Each row was made from one small tree. The marks that hang from a mark follow it in brackets, in the order of their numbers. Every link used is in the known rows. Write each row's tree.
In the rows, zero is written as 128.
Known rows:
Q803[Q748[Q741[Q662]]]: [178 144 107 137 132 168 133 126  89 121  78  99 124 139 171 154 132 127
 135 159 152 122 122 124 112 121 101 130 132 141 125 131 127 121]
Q346[Q748]: [158 131 142 126 125 180 139 130 109 115 146 144 161 119  93 174 192 134
 152 133 141 124 168  94 133 167 131 169 147 105 104 111 101 143]
Q301[Q172[Q230[Q741[Q662[Q2]]]]]: [135  98 112 107  96 133  76 123 128 118 143 190 118  92 123 175 133 141
 144 147 190 180  89 183 119 111 118 110 139 171 124 193  59  83]
Q748[Q346 Q978]: [121 116 135 114 125 140 187 121 151 134 130 131 141 136 102 125 161 100
 164 156  85 126 164 135 156 152 159 102 105 112 121 137 152 113]
Q301[Q172[Q230[Q741[Q662]]]]: [145 119 107 127 101 136  71 116  89 133 141 185  98  90 148 155 139 121
 138 106 169 181  78 156 141 155 110 116 138 164 124 202  72 100]
Q598[Q741[Q748[Q978]]]: [108 108 116 121 130 159 155 115 144 137 115 124 134 141  92 142 122 140
 159  66  89 113 159 160 116 107 158  86 108  73  84 107 118 121]
Q215[Q978]: [133 110 131 100 119 132 158  80 105 165 130 131 150 160 125 115 163 122
 128  94  95 123 188 102 111 195 120 105 156 106  82 122 130 148]
Q172[Q230[Q741]]: [166 147 120 119 117 143 129  87  85 154 149 168 135 109 106 116 128 120
 139  73 160 141 126 147 127 171 114 144 123 140 132 161  77 101]
Q976[Q803[Q748]]: [202 142 159 149 105 135 190 121 119 118 119 139 167 129  77 190 147 146
  80 135 128  89 158 141  90 177 117 169 163 150 142 134 145 109]
Q978[Q748]: [164 122 142 112 139 146 152 133 115 161 134 114 159 132  70 147 137 146
 113 115 107 125 194 123  96 162 101 164 143 130 131 127 113 131]
Q748[Q741]: [144 134 121 107 176 163 153  90 121 152 135  99 163 118 142 113 155 128
 174 132 105 100 175 135 128 167 100 155 119 108 128 112 118 126]
Q978[Q748[Q346 Q741[Q301 Q662]]]: [113 169 118 141 169 128 132 175 147 124  93  66 112 141 158  64  99 130
 104 171 116 156 115 109 128  73 121 148 117 161 180 122 149 134]
Q301[Q172]: [139  74 143 104 144 129 120 103 144 137 164 135 159 100 118 159 191 128
 161 172 113 132 165 126 128 209  92 144 154 122 121 144 126 121]
Q978[Q748[Q346]]: [151 109 154 122 136 129 170 147 140 155 119 122 154 128  77 124 129 120
 131 152 111 124 176 106 125 142 127 175 123 152 160 127 148 122]
Q301[Q172[Q230[Q741[Q662 Q748]]]]: [122  98 128 129  76 127  65 139  88 103 127 207  85  97 122 184 107 131
 133  74 194 166  52 159 141 126 114  90 128 164 121 178  56 114]
Q976[Q2 Q803[Q748[Q346 Q978]]]: [142 130 141 182 120 111 235 150 160 102  98 164 150 146  74 215 130 116
  48 153 126  68 134 162  97  85 159 127 114 160 155 162 191  63]
Q215[Q741[Q662] Q803 Q978]: [122 145 119 125 129 118 141 118  60 182 139 115 112 169 174  98  94 116
  99  31 120 110 169  92 128 141 162 133 151 102  53 135 131 185]
Q612[Q741]: [172 117 137  88 125 133 101  86 116 161 146 127 178 113 114 120 150 144
 147 130 116  96 143  96 138 157 100 148 116 119 103 125 129 108]
Q741[Q662[Q2]]: [150 106 144 110 141 166 107 133 134 123 125 113 161 158 110 152 181 144
 149 179 146 164 153 143 102 135 123 100 153 135  73 135  87 138]
Q301[Q172[Q230]]: [147  98 126  94 122 143  96  91 104 120 139 172 129  84 121 155 180 126
 140 133 139 143 134 123 140 208  81 141 133 144 129 176  98 106]
Q835[Q741[Q662]]: [161 122 122 113 121 152  85 117 110 154  96 120 144 133 161 117 185 119
 153 109 148 151 108 152 135 165 121 125 121 116  72 137  94 125]
Q748[Q346 Q741[Q662] Q978]: [100 135 104 123 144 166 163 134 135 127  93 104 108 135 167 113 135 104
 176 166  93 139 125 156 169  97 163  94  80 125 118 146 136 118]
Q230[Q741[Q301]]: [151 169 127 141 151 106 132 122 137 150 192  95 147 137 121  78 137 128
 117 138 130 148 127 130 108 150 129 141 157 113 152 122 127 136]
Q612[Q741[Q301]]: [161 143 132 101 142 107  87 102 141 141 165  91 162 123 135  79 145 153
 112 155 121 119 118  80 123 142  94 133 130 117 124 109 151 119]
Q598[Q741[Q662[Q2] Q748]]: [122  96 140 121 134 172  96 144 159 118  95 127 148 155 112 141 130 153
 155 113 148 142 133 152  96  70 149  89 137 113  63 102  79 131]
Q230[Q741[Q748[Q346]]]: [129 104 161 142 102 106 152 134 146 135 145 166 141 122  97 116  93  99
 158 102 156 104 116 139 153 118 163 139 112 138 153 108 127 122]
Q976[Q803[Q215[Q346 Q741] Q748]]: [202 158 132 222 106 101 150  99 110 150 126 147 139  79  81 235  85 143
  76 176  77  50 186 124 129 188 121 240 164 164 161 153 209 133]
Q215[Q741[Q301 Q748] Q978]: [ 77 127 126 135 121  78 104 104 117 139 154 115 118 153 134  92  88 144
  92  50 116  95 137  92 113 147 145  95 164  90  95  84 139 181]
Q230[Q741[Q301 Q662 Q748[Q978]]]: [ 99 158 119 137  98 117 123 166 125 101 146 114  84 161 116 132 106 138
 113  96 138 181  59 169 120  74 164  41 126 111 110 134 102 148]
Q598[Q741[Q301 Q748[Q978]]]: [ 90 141 114 132 147 134 142 136 161 114 135  89 118 155 110  99 122 145
 125  93  91 142 121 138 105  93 155  76 127  66 109  96 137 137]
Q662[Q2]: [149  99 149 100 146 153 143 111 155 133 157 125 185 138  82 144 177 145
 158 172 129 127 191 146 101 157 116 133 149 117  97 114 106 120]
Q835[Q741[Q301[Q172] Q662 Q748]]: [ 98  88 134 118 104  92  38 160 151  88 117 141 101 122 170 121 156 133
 128 133 168 155  41 156 132 126 107  95 134 123 111 113 113 140]
Q978[Q748[Q741]]: [145 134 114 108 168 155 164 120 116 162 121  97 154 115  99 133 110 151
 145 107  97 103 191 148 105 128  92 181 117 128 162 110 114 117]
Q598[Q741[Q748[Q346]]]: [118  91 151 139 138 141 142 125 172 141 109 138 144 138 120  97 119 105
 169 111 123 102 149 105 141 111 160 140 111 108 120  93 138 120]
Q215[Q346 Q741 Q803 Q978[Q748]]: [111 121 136 127 110 101 175 117  90 234 131 144 117 143 116 135  30 105
  63  37  81  76 220 107 125 126 150 208 163 114 112 110 176 179]
Q215[Q346]: [150 100 160 133 134 171 128  88 129 171 123 140 154 129 114 157 175  96
 130 167  97 122 179 115 145 198 110 160 161 130  92 123 144 149]
Q230[Q741[Q662 Q748[Q346 Q978]]]: [ 97 116 133 139  77 125 155 164 137 119 117 162  93 143 106 148  90  99
 160 102 140 151  81 176 160  69 195  62  94 139 113 137 115 129]
Q612[Q741[Q301 Q748[Q978]]]: [109 134 128  86  99 100 113 126 140  98 157 119 125 135  97 114 107 161
 112 113 112 113  86 126 131  81 128  70  97  95 109  98 135 126]
Q598[Q741[Q662]]: [159 136 114 138 169 186 105 114 120 160 102  94 148 158 155 113 169 121
 147 115 107 159 150 116 114 147 133 126 147 106  61 146 109 132]

Write each row's tree:
[ 72 141  84 114 161 128 111 137 147 102 140  87  93 116 184 121 154 147
 145 186  95 176  95 163 135 111 116  80 130 108 137 157 134 125] | Q748[Q741[Q301[Q172] Q662] Q978]
[105 139  97 101 159 119  91  97 131 102 144 126 108  80 170  95 147 143
 128 151 136 140 105 122 139 158  68 146 123 139 176 148 114 104] | Q748[Q741[Q301[Q172[Q230]]]]
[127 116 156 153  97 122 117 155 129 124 120 157 112 138 122 125 100  96
 153 110 166 140  85 134 156  93 172 108 112 151 126 128 105 134] | Q230[Q741[Q662 Q748[Q346]]]
[ 87 117 121 123 169  87 137 158 188 126 144  98 125  83 148  85  94 135
 128 199 104 119 136 118 130 103  99 190 124 151 230 114 175 109] | Q978[Q748[Q346 Q741[Q301[Q172]]]]
[206 164  90 160 149 130 166 101  95 117 115  96 138  92 133 164 116 154
 150 205  96  77 180 113  98 149  82 178 116 136 194 125 171 118] | Q803[Q215 Q748[Q741]]
[102 100 141 106 108 105  64 127 122  74 147 158  99 105 121 131 146 146
 103 126 166 152  75 103 126 159  83 103 133 144 149 132 105 128] | Q741[Q301[Q172[Q230]] Q748]
[121 135 133 126 116 117  56 151 131  99 103 111 112 152 163  86 147 137
 115 102 172 158  53 140 123 117 123  88 121 118  95  98 104 150] | Q835[Q741[Q301 Q662 Q748]]
[129 132 125 131 157 164 126 128 133 134  92 108 133 131 181  98 148  97
 175 169 121 134 136 120 168 121 135 138 100 144 123 133 134 131] | Q748[Q346 Q741[Q662]]
[100 141 135 132 111 131 151 163  75 131 141 124  89 156 120 154  79 130
 124  32 130 111 124 153 148  90 176 107 103  85  65 117 111 174] | Q215[Q741[Q662 Q748[Q978]] Q803]
[133 132 142 143  72 128  96 147  90 106  93 195  90 126 124 120  86  97
 130  74 195 159  58 134 168  94 157  95  94 179 127 158  69 113] | Q172[Q230[Q741[Q662 Q748[Q346]]]]
[126 126 118 132 148  84 113 126 161 136 207 122 138 100 136 112 139 130
 132 170 129 156 114 141 109 163 111 145 164 121 176 141 141 121] | Q230[Q741[Q301[Q172]]]
[111 115 129 114 147 149 144 171 168 138  83 113 143 126 115 127  90 137
 148 189 141 130 157 157 115  43 132 149 107 165 156 122 115 109] | Q978[Q748[Q346 Q741[Q662[Q2]]]]
[166 161 113 129 104 160  90 112  68 139 115 160 108 126 133 132 133 118
 125  82 175 179  91 144 130 146 125 109 122 155 100 185  62 114] | Q172[Q230[Q741[Q662]]]
[ 87 127 116 135 167 112  92 152 177 104 126  91 105 112 214  78 147 109
 143 229 126 158  93 106 160 120 113 135 128 149 168 137 162 126] | Q748[Q346 Q741[Q301[Q172] Q662]]
[182 156 114 189 120  79 211 107 101 112 104 154 152 142  86 227 124 161
  25 137  84  60 173 124  45 131 111 135 155 171 157 172 193 104] | Q976[Q2 Q803[Q215[Q978] Q748]]
[113 127 103  92 134 132 180 101 102 181 106 117 137 135 122 117  95 149
 125  68  80  99 194 136  93 125 112 142 128 118 141 115 127 133] | Q215[Q978[Q748[Q741]]]
[138 177 113 180 143  92  58 145  96  93 148  81  98 116 124 134 108 171
 112 151 116 136 106  85 119 138 124 118 141 128 117 127 136 186] | Q803[Q215[Q741[Q301 Q662 Q748]]]
[120 123 143 113 119 102  89 127 150 112 127 116 135 131 134  87 145 139
 128  96 157 122  85 137 118 140 116 123 115 101 126  76 120 140] | Q835[Q741[Q301 Q748]]
[109 157 127 133 180 120 145 123 168 118 133  76 142 128 170  37 136 110
 146 190 109 116 139 101 145 130 125 159 112 124 180  95 166 128] | Q748[Q346 Q741[Q301]]
[110 108 140  97  66 129 104 150 131 105  93 159 110 133 117 139 100 120
 152 123 129 124  64 123 183  55 162  56  67 132  83 127 135 114] | Q612[Q741[Q662 Q748[Q346 Q978]]]
[128 124 127 120 159 138 175 134 147 160 109 111 149 109 115 103  98 122
 151 146  98  99 178 129 131 106 118 194  99 147 189 108 144 111] | Q978[Q748[Q346 Q741]]
[ 86 101 154 120 100  72 181 129 103 160 142 160 114 153 137  79  45  91
 116  23 123  56 169  89 152 109 186 155 114 103 112  76 168 174] | Q215[Q741[Q748[Q346]] Q803 Q978]
[ 77 135 144 135 105 120 126 179 149  73 106 113  83 170 131 102 137 113
 114 155 128 178  71 116 150  87 169  44 112 127 107 123 144 151] | Q741[Q301 Q662 Q748[Q346 Q978]]
[102 113 138 118 101 127  36 153 108  57 118 151  77 123 148 142 155 141
  89 130 181 189  43 110 134 139  89  69 142 159 116 156  84 141] | Q741[Q301[Q172[Q230]] Q662 Q748]
[ 76 175 101 130 164 136 141 152 156 100 107  73  95 145 183  63 133 112
 139 181 101 165  98 137 155  85 158  85 100 122 138 132 158 132] | Q748[Q346 Q741[Q301 Q662] Q978]
[ 80  89 143 141 149  88  99 150 213 104 139 129 128 110 149  74 120 113
 143 171 122 127 110 100 137 109 140 133 136 114 167  97 172 120] | Q598[Q741[Q301[Q172] Q748[Q346]]]
[ 95 152  96 115 133 148  87 123 125  71 146 155 102  60 157 140 153 152
 125 157 163 141  92 106 151 120  93 172 128 126 182 130  94 109] | Q346[Q748[Q741[Q301[Q172[Q230]]]]]
[143 119 132 152  81 100 177  99  75 205 116 157 110 147 162 150  45  84
  61  76 115  53 187  89 130 139 144 193 174 113 110 103 207 165] | Q215[Q346 Q741 Q803[Q748] Q978]
[ 84 186  90 124 151 161 165 137 137  92 151  98 119 113 127 137 150 153
 142 146 105 135 131 138 137  95 146 134 117  73 153  92 123 135] | Q346[Q748[Q741[Q301] Q978]]
[188 129 153 176 138 125 192 128 126 108 112 147 179 151  88 228 151 140
  31 122 149  63 144 142  61 129 110 157 151 160 138 154 158  86] | Q976[Q2 Q803[Q748]]
[112 137 160 150 123  80 135 155 166 116 164 130 127 137 116  74  93 108
 123 127 152 125  89 119 141  99 162 129 126 136 179  90 148 136] | Q230[Q741[Q301 Q748[Q346]]]
